Known rows, with every way that one mark hangs from another
D[K T]: 1.85, -2.17, 2.10, 0.09, -1.79, 2.15, 2.68, -0.44, 1.27, -1.65, -2.46, -0.72, 0.41, -3.16, -1.49, -0.31, -3.58, 3.24
C[A[D H] K[T]]: 3.14, -2.43, 4.36, 0.26, 0.19, 4.18, 4.21, -1.22, -0.94, -3.05, -1.71, 2.13, 1.64, 0.55, 0.59, 1.82, -0.82, 3.98
C[A]: 2.47, -1.50, 2.24, 0.58, -0.67, 4.14, 2.50, -2.51, 0.06, -1.76, -1.22, 1.25, 1.10, -0.64, 1.55, -0.42, -2.92, 3.77
C[A K[D P T]]: 2.01, -2.58, 2.27, 3.27, -0.21, 5.37, 3.54, -3.13, -2.02, -4.91, -0.19, 1.84, 2.57, -1.11, -2.68, -0.60, -2.01, 5.29
C[K[D]]: -1.88, -3.00, 2.90, 0.79, -0.31, 3.66, 3.76, -2.51, -0.38, -2.54, -2.44, -1.47, 1.22, -1.32, -0.45, 0.63, -1.20, 3.68
H[D]: 0.44, -1.77, 2.15, 0.21, 1.04, 3.91, 3.50, -2.68, 1.03, -1.26, -1.06, -0.61, 0.38, -2.53, 0.77, -1.00, -0.90, 3.60
K[C[A[H]] D[T] P]: 3.39, -3.09, 6.31, 1.42, 0.04, 5.72, 4.20, -2.09, -0.98, -6.62, 0.13, -0.65, 1.79, -2.58, -2.95, -1.35, -2.29, 4.44
D[K[C[A] P] T]: 3.38, -3.71, 3.06, 2.82, -0.36, 3.90, 2.16, -1.84, 0.07, -5.40, -0.09, 0.83, 2.15, -3.62, -2.89, -0.87, -5.28, 4.68
P[C[A[D]]]: 2.16, -2.32, 2.98, 1.14, -0.69, 4.96, 2.30, -2.01, -0.24, -4.97, -0.81, 0.22, -0.38, -0.66, 0.13, 0.59, -1.99, 4.31
A[C]: -1.10, -3.28, 3.38, 1.05, -1.20, 4.23, 2.13, -3.00, -0.60, -2.15, -1.99, -1.35, 0.92, -2.36, 1.33, -0.37, -0.62, 1.80
H[D[A[C] T]]: -0.75, -3.43, 3.54, -1.78, -1.11, 7.27, 3.40, -1.90, 1.46, -3.06, -1.98, -1.85, -0.69, -0.67, 0.42, 0.51, 1.72, 3.70
C[A K[D P]]: 0.84, -2.92, 3.15, 2.58, 0.44, 5.69, 3.44, -4.18, -0.74, -4.38, -0.95, 0.50, 2.50, -0.55, -1.39, -0.16, -1.91, 4.47
K[D T]: 0.99, -1.29, 2.22, 1.89, -1.41, 3.15, 3.57, -1.88, -1.52, -3.10, -0.97, -0.41, 0.30, -2.78, -1.63, -1.81, -1.87, 4.18
K[P T]: 3.44, -0.82, 1.80, 2.87, -0.83, 3.02, 2.56, -2.13, -0.83, -3.62, 0.13, 1.18, 1.27, -3.18, -0.62, -2.39, -2.70, 3.32
C[A[D]]: 2.88, -1.34, 3.07, 0.20, -0.07, 3.78, 3.18, -2.84, -0.23, -2.79, -1.28, 0.56, 0.59, -0.22, 1.80, -0.06, -2.50, 3.76
C[A K[P]]: 2.01, -2.69, 2.40, 1.86, 0.33, 4.84, 2.71, -3.40, 0.11, -3.32, -1.06, 1.69, 2.81, -0.34, 0.48, 0.30, -2.55, 3.85
D[A K]: -0.18, -1.55, 2.86, 0.56, -0.62, 3.31, 1.59, -2.36, 2.60, -2.31, -2.47, 0.75, -0.77, -0.79, 0.89, 0.30, -2.98, 3.05
P[C[A]]: 1.60, -2.50, 2.20, 1.61, -1.38, 5.38, 1.69, -1.63, 0.18, -4.02, -0.96, 0.70, 0.18, -1.07, -0.16, 0.35, -2.39, 4.46
P[C]: 0.33, -2.38, 2.21, 1.30, -1.26, 3.73, 1.75, -1.22, 0.61, -3.86, -1.49, -0.96, -0.38, -2.50, -0.29, -0.22, -1.87, 3.40

Rows
0.13, -2.34, 7.17, 1.67, 1.11, 5.21, 3.12, -3.63, 0.69, -7.16, -0.14, -0.52, 0.25, -1.81, -0.68, -1.20, -1.07, 3.38
K[C D[A[H]] P]
1.60, -3.87, 3.22, 1.38, 0.66, 7.14, 3.53, -0.61, 0.03, -4.12, -1.18, 1.97, 1.15, -0.75, -2.10, 2.08, 0.88, 5.68
P[C[A[H[D]] K[T]]]
2.46, -2.76, 2.40, 2.54, -1.69, 3.91, 1.59, -0.68, 1.41, -5.45, -1.21, -1.04, 0.03, -4.26, -4.16, -0.98, -3.35, 3.47
D[K[P[C]] T]
-1.59, -3.24, 6.38, 0.40, -0.45, 5.12, 1.77, -2.87, 2.00, -2.83, -3.26, -0.30, -0.35, -1.13, 0.62, 1.20, -0.14, 1.35
D[A[C H] K]
4.98, -1.34, 5.23, -2.12, -1.00, 4.48, 4.59, -0.72, 0.40, -2.91, -1.90, -0.27, 0.27, 0.13, 0.53, 0.54, -1.45, 3.41
C[A[D[T] H]]
0.10, -4.38, 4.71, 2.26, 1.50, 6.58, 3.80, -2.99, -0.78, -3.92, -1.15, 0.03, 2.60, -3.01, -1.72, 0.20, 2.29, 2.85
A[C[K[P T]] H[D]]
2.80, -3.25, 3.93, 2.16, -0.71, 5.46, 3.60, -2.46, -1.35, -6.73, 0.67, -0.54, 1.75, -2.80, -2.97, -1.71, -3.28, 5.42
K[C[A] D[T] P]
-1.96, -4.57, 3.98, 0.53, -0.11, 4.17, 3.10, -2.98, -0.92, -3.12, -2.86, -1.75, 1.53, -1.05, 1.46, 1.83, 0.47, 2.24
A[C[K] D]
4.05, -3.42, 5.56, 2.07, 0.20, 4.13, 2.75, -1.55, 0.65, -5.32, -0.58, 1.04, 2.17, -3.45, -2.89, -0.48, -4.13, 3.88
D[K[C[A[H]] P] T]
1.94, -1.80, 6.21, 0.03, -1.57, 7.11, 3.20, -1.05, 1.75, -7.71, -1.24, -1.83, -1.54, -0.82, -2.94, -0.45, 0.18, 3.74
K[D[A[H] T] P[C]]
-0.67, -3.80, 3.19, 2.28, -1.08, 6.17, 1.96, -2.76, -0.33, -5.02, -1.43, 1.08, 1.55, -0.44, 0.21, 0.95, 0.40, 3.18
D[A[C[K[P T]]]]
2.73, -3.15, 2.56, -1.52, -1.23, 4.45, 4.18, -0.68, -0.08, -2.96, -2.33, -0.01, 1.37, 0.87, 0.54, 2.02, -1.84, 4.58
C[A[D[T]] K]
-1.09, -3.12, 4.80, 0.88, -1.14, 6.44, 3.05, -0.40, 0.28, -6.36, -2.18, 0.11, -0.85, 0.20, -2.23, 2.04, 1.15, 4.66
P[C[K[D[A[H]] T]]]
2.71, -3.38, 3.94, 2.22, 0.31, 2.01, 2.95, -1.67, 0.25, -6.22, -0.38, -1.23, 1.01, -4.74, -2.81, -1.04, -4.40, 3.72
A[D[K[C P] T]]
2.62, -1.72, 4.40, -2.02, 0.08, 4.66, 4.85, -0.57, 1.68, -1.64, -1.82, -1.48, 0.13, -2.17, -0.24, -0.38, 0.15, 3.23
A[H[D[T]]]
4.48, -1.59, 2.91, -1.34, -1.52, 4.17, 3.92, -1.04, -0.07, -3.01, -1.35, -0.34, 0.26, -0.12, 0.63, 0.07, -2.52, 4.23
C[A[D[T]]]
-0.04, -3.02, 3.75, -1.44, -2.76, 6.07, 2.45, -1.22, 1.08, -3.66, -2.50, -1.60, -0.55, -0.18, 1.31, 0.73, 0.15, 2.82
D[A[C] T]
-0.76, -3.61, 3.80, -0.34, -2.42, 5.27, 1.82, -1.44, 1.65, -3.17, -3.11, -1.14, -0.55, -1.29, -0.62, 0.91, -1.20, 2.81
D[A[C] K T]
